(in the rows, 128 means zero)
Known rows, with every step that occurs:
H > G: [145 125  96 158 167 114  95 139 130  93 148 136 166 152 124 170 110 167
 151 107 135 128 140 134 123 159 138  95 148  87 131 139 178 130  85 137
 140]
F > S: [131 118 122 131 154 133 134 141  83 109 178 154 139 179 151 125 130 146
 110 154 102  99 105 137 111 165 142 113 121  95 119 135 142 130  89 130
 111]
Y > B > Z: [134  96 149 153 178 146  77  95  74 119 149 129 103 159 101 127 101 163
 125 154 148  86 134 146  96 171 173  95 131  68  99 151 176 142 103 131
  72]
L > N: [124 108 146 157 178 109  87 127  89  91 133 155 137 174 125 108 112 171
 109 142 154 149 114 130 118 147 128 106 115 100 122 116 125 137  89 120
 119]
L > N > P > Z: [140 115 173 154 183 123 105 145  90 101 115 161 138 160 138 116 115 167
 123 132 136 118  86 138 136 123 145  97 113 109 130 101 145 158  82 104
 121]
N > P > Z: [167 133 182 136 168 155 144 162 100 147 104 163 136 137 145 150 124 158
 143 118 108  81  79 140 149 113 152  87 122 100 138 108 180 161  93 111
 107]
N > L: [157 135 172 144 147 151  94 133  91 129 122 150 167 171 118 147 118 206
 120 109 113 107 114 153 141 128 140 111 111 106 124 151 117 136  75 116
  92]
Z > Y > B: [123 101 149 145 187 135  90 132  59 133 144 151 110 219  89 128 136 169
 137 146 163  93 141 152 109 149 155  85 133  56 106 176 157 133 107 154
 114]
X > H > G > Z > Y > B: [149  98 144 137 190 118  95 122 138 125 185 118 140 177 130 162 104 161
 128 139 139 113 147 149 135 171 157  97 151  70 121 175 165 102  67 150
  83]
B > Z: [141  90 135 116 156 130 110 128 101 113 126 148 117 170 121 146  98 160
 131 154 145 105 126 124 113 138 152 101 132  75  98 123 178 143 113 114
  97]
A > Q: [161 164 184 114 146 146 112 169 108 118 134 172 165 153 126 129 107 162
 131 112 128 141 120 156 106 129 161 107 133 133 106  90 156 118 116  99
 114]
Z > L > N > P: [ 95 110 179 123 163 107  73 134  83 103 138 154 123 192 143 108 148 190
 149 108 125 127 117  97 154 136 131 100 107  95 155 155 160 137  95 111
 115]
S > F > Q: [145 115 112 137 177 111 170 171  77 113 162 171 132 179 127 166  69 139
  92 111 123 133 108 141  94 140 110  76 109 105 121 143 160 111 116 143
 106]
B > Z > L > N > G > H > X: [ 97  74 153 101 166 100  86 118 102  99 135 153 122 213 139 144 105 185
 164 128 160 127 147 102 121 127 155 104 105  83 100 141 174 114  86 103
  99]
Y > Z > B: [114 134 187 156 166 143  54  92  74 112 193 155 106 173 129 133 134 162
 116 105 162 158 121 164  96 199 156 106  88  69 105 165 189 153  78 126
  82]
D > Z > Y: [155  98 141 124 167 102 119 188  89 133 145 188  90 186 120 168 120 183
 134 148 165 130 123 149  95 138 111  70 111  46  65 179 149 137  77 159
 125]
Z > B: [122 114 185 143 190 141  78 137 112 135 171 144 105 179 131 140 115 167
 133 121 140 140 119 159 101 160 152 114  74  71 128 132 178 138 107 129
  96]
N > A > Q: [137 172 218 125 176 142  99 160 115 124  96 194 171 180 133 112 120 169
 132  95 163 131 127 164 119  84 183  88 160 112 141  92 144 150 108 112
 113]
X > H > G: [164 118 140 121 164 117 109 125 158 109 160 110 160 148 147 159  89 157
 132 134 135 136 137 129 139 182 144 110 157  83 142 153 174 101  80 137
  92]
N > P > Z > L: [149 126 193 121 165 149 131 161  93 144 111 159 127 156 150 146 135 167
 156 106 103  82  83 125 155 113 151  85 112  98 146 126 190 153  97 108
 106]
Y > B > Z > L > N: [109  83 160 143 178 131  54  90  64 103 157 125  95 183 106 112 108 174
 134 146 150  95 136 131 101 170 174  94 117  71 104 165 177 137 103 125
  75]
L > N > G: [122 115 176 147 174 108  88 116  96  89 129 165 150 178 141 120  95 173
 120 149 177 153 131 131 120 125 141 100 118 106 130 112 106 120  78 122
 125]
X > H > G > Z > L > N: [136  96 149 128 180 104  90 124 147 108 182 119 145 174 148 153 104 168
 129 128 133 135 140 128 145 167 144 104 136  83 133 164 161  99  66 135
  87]
G > X: [126 120 138 103 162 148 125 135  98 154 120 162 130 160 121 152 111 127
 133 122 120 144 160 154 133 109  99  97 112  79 119 115 162 188 100  99
 137]
N > F: [125 117 173 152 159 168 137 135 111 144  98 146 147 186 148 136 137 186
 142 112 140 107 136 126 148 140 132 107 148  85 127 123 176 142  97 139
 106]
H > X: [137 122 122 149 181 124 119 140 121 130 147 135 147 144 117 147 129 189
 184  99 132 156 129 119 131 167 115 113 146  71 100 137 161 118  73 122
 100]
D > Z > L: [141 102 157 114 152 102 102 172  93 125 157 177  86 168 142 160 122 192
 143 124 143 141 118 121 103 148 106  75  91  60  87 185 162 126  78 145
 105]
F > Q: [137 119 147 114 127 130 153 143 102 118 143 159 152 170 120 153  96 151
 132 121 110 131 105 126 142 135 136  87 113 116 140 131 175  82 110 138
 103]
N > P: [143 147 166 143 161 140 122 150 106 142 116 167 146 129 144 138 146 168
 140 118 103  92 108 128 163 125 134  98 149  96 157 126 164 169  89 117
 109]
G > H > X: [125 116 112 150 188 109 140 150 122 161 130 179 168 180 136 180 128 173
 155  95 133 138 148 135 120 137 117 111  98 104 106 130 157 100  53 123
  98]
A > N: [147 146 176 126 164 115 119 122  78 130 128 163 162 171 128 137 103 160
 150 109 159 127 153 141 115 167 131 156 102  69 109 118 131 146 101 130
  89]
L > N > P > Z > Y: [134 109 173 148 186 119 106 152  83 103 113 165 133 182 131 117 121 167
 128 134 144 114  90 140 137 117 148  93 115 101 125 111 146 157  85 111
 130]
X > H > G > Z > D: [156 102 139 125 180 118 104 128 154 110 187 116 155 160 147 173 102 148
 135 134 129 122 140 145 134 168 134  95 129  78 135 160 166 100  76 148
  79]
X > H > G > Z > Y: [150 100 142 128 183 114 108 135 148 123 176 125 147 178 138 169 106 160
 130 137 137 121 144 141 142 160 146  99 150  74 124 165 163 101  70 147
  92]
P > N: [137 121 189 148 157 137 115 155  93 124 125 172 106 173 159 124  92 146
 122 102 114 108  85 125 127 137 153 117 106  94 143 111 150 148 101 125
  92]
P > N > G > H > X: [126 124 201 143 165 123 128 148 111 138 119 195 133 189 182 152  78 153
 147  91 136 120 115 127 128 111 161 117  95 106 140 106 132 114  67 125
  91]
L > N > G > H > X: [113 111 159 151 186  95 100 121 108 104 128 178 166 190 146 138  98 178
 134 129 177 159 145 135 118 120 137 105 104 113 120 113 109 104  55 119
 120]

Rows:
[131 123  92 132 168 124 101 138 129 109 140 140 161 154 122 179 101 142
 156  98 124 140 168 151 131 132 119  93 139  81 125 128 185 169  83 114
 162]
H > G > X
[122 126 162 159 177 111  92 136  95  98 124 163 145 153 138 108 130 174
 121 131 132 127 105 129 146 132 133 104 130 107 143 113 134 165  79 110
 122]
L > N > P
[140 118 158  81 162 147 130 124 125 158 130 139 132 157 136 151  93 119
 125 134 119 151 161 152 144 127 105 106 122  77 128 128 165 166  92 100
 110]
G > X > H
[132 104 166 123 160  89  89 172  93 110 154 180  89 165 148 143 126 198
 142 123 143 140 111 121 116 143 109  76  93  69  95 178 154 142  67 135
 112]
D > Z > L > N > P
[115 108 199 129 171 130 104 123  97 145 154 183 132 195 149 163 122 180
 139 128 157 117 153 130 132  92 144  82 106  91 128 146 117  97  73 139
  98]
N > G > Z > L
[152  98 144 139 176 110 101 170  76 133 158 179  81 184 110 159 119 183
 132 151 169 117 127 160  86 151 126  67 112  42  61 192 152 139  74 165
 112]
D > Z > Y > B
[ 87 101 175 118 171  96  78 124  94 107 141 162 139 217 148 130 126 195
 164 104 155 152 147  99 133 130 133 101  91  97 134 155 143  93  73 117
 111]
Z > L > N > G > H > X
[144 151 213  86 161 119 128 103  99 141 124 165 173 177 149 154  72 139
 159 116 174 144 191 153 125 135 134 153 103  68 116 114 118 145  84 120
  96]
A > N > G > X > H
[133 109  99 175 188 114  94 143 124 113 174 152 153 162 122 184 126 170
 140 106 127 113 144 146 126 137 138  86 136  84 114 142 161 132  67 143
 127]
H > G > Z
[130 124 209 140 158 127 125 148 104 138 114 202 131 193 184 149  75 145
 126 102 138 110 112 131 124 105 167 112  87 112 150 104 130 117  75 128
  93]
P > N > G > H
[150 107 169 138 179 114  94 173 114 133 178 174  78 155 139 165 103 182
 129 133 152 150 112 165  79 158 124  88  70  52  76 162 166 142  76 148
 100]
D > Z > B
[106  82 159 103 158 110  79 125  91  94 131 146 108 194 135 124 118 179
 149 136 139 106 123 101 135 130 155 100 120  80 117 141 184 148 107  99
 101]
B > Z > L > N > P
[110  97 176 154 192 105  87 125  86 104 144 181 137 209 132 130 114 177
 116 149 180 138 140 144 121 103 143  91 111  96 114 124  94 121  68 132
 124]
L > N > G > Z > Y
[150 148 211 112 166 124 130 140  75 139 115 166 157 171 145 140 113 161
 173  91 138  97 126 137 137 142 149 146  92  76 122 118 158 161  97 114
  89]
A > N > P > Z > L
[164  86 171 133 191 159 128 153  61 140 119 148 104 213 101 149 100 152
 137 144 161  87  95 163  92 131 172  74  92  72  85 137 179 119 111 139
 109]
P > Z > Y > B
[110 121 178 158 196 108  76 129  95  92 106 174 147 192 131  94 119 175
 112 125 176 145 118 142 123 112 150  94 136  95 143 110 119 157  87 122
 121]
L > N > A
[109  96 109 166 188  99  71 139 115  96 180 149 144 186 127 168 133 182
 148  96 129 121 146 131 132 137 138  87 122  87 119 155 162 126  67 136
 131]
H > G > Z > L > N
[130  96 180  93 158  92  94 156 106 115 159 173  92 177 155 153  97 181
 139 136 159 165 137 130 111 135 106  79  88  64  88 178 145 130  62 131
 111]
D > Z > L > N > G > X > H
[102  81 170 147 178 141  61  88  68 108 146 123  98 193 113 110 114 184
 140 138 152  89 141 129 111 168 176  97 125  70 104 162 186 141 101 127
  74]
Y > B > Z > L > N > F
[124 134 220 150 174 137 105 155  99 127  98 191 117 190 163 108  98 151
 124  87 138 105  90 134 134 102 176 105 125  88 163 104 142 165  98 126
  93]
P > N > A
[ 94 131 182 141 145 119  51  90  53  89 168 160 119 181 138 112 158 177
 128  97 151 149 120 120 133 184 140  95 110  84 124 182 178 152  70 113
  95]
Y > Z > L > N > P
[110  86 174 138 177 129  54  83  67 102 154 130 101 186 113 118 100 176
 139 148 161  97 145 131 102 160 180  92 118  72 108 163 168 127  97 127
  77]
Y > B > Z > L > N > G
[117 111 228 139 163 133 106 144  92 136 142 191 103 198 175 140  93 157
 134  99 130 103 107 123 136  99 167 104  91  96 143 122 125 123  80 130
  86]
P > N > G > Z > L
[ 95  83 163 151 191 113  82 137  79 136 178 174 105 206 127 137 155 185
 120 117 127 119 128 126 135 115 127  88  87  89 112 153 129 125  77 130
  92]
G > Z > L > N
[133  80 196 110 161 147 132 150  80 114 115 144 120 220 138 137  97 168
 149 111 138 117  82 124 124 124 159  81  70 105 113 121 194  96 109 119
 108]
P > Z > L > N > F > Q
[130 126 164 133 173 116 134 128 125 150 123 187 176 180 157 183 102 174
 160 116 166 139 164 136 120 109 139 100 110 106 122 125 128  83  52 130
 106]
N > G > H > X
[ 88  89 179 152 201 112  77 138  81 136 164 183 110 215 129 130 159 186
 121 110 139 115 130 131 138  98 139  83  97  86 122 151 126 134  76 131
  92]
G > Z > L > N > A
[ 94 101 189 114 160 106  70 119  83  97 140 155 126 210 145 116 123 190
 147 120 156 146 137  99 134 132 137  98  99  94 144 153 142 105  94 121
 116]
Z > L > N > G
[149 104 155 134 189 119  96 128 159 124 192 118 141 163 147 168  97 161
 127 128 130 131 138 149 135 171 153 108 131  76 130 157 171 103  70 140
  79]
X > H > G > Z > B
[109  92 167 144 178 132  56  95  66 107 152 130  98 173 112 111 117 177
 139 140 140  84 132 130 117 162 176  94 124  72 114 164 182 150  98 119
  76]
Y > B > Z > L > N > P
[130  97 172 117 156  88  89 160  93 106 156 181  93 178 149 148 109 198
 140 132 163 154 124 123 102 138 113  75  88  68  87 178 140 120  66 141
 112]
D > Z > L > N > G
[129 142 199 120 146 133 153 122  90 134 112 157 177 196 141 141 102 168
 168  87 150 118 157 135 142 157 141 154 111  81 116 114 159 129 100 140
  89]
A > N > F > Q
[141  85 207  88 171 141 119 139  91 123 121 142 115 207 145 144  80 150
 144 129 150 133 105 134 117 115 153  85  68  94 113 123 172 110  99 105
 108]
P > Z > L > N > G > X > H
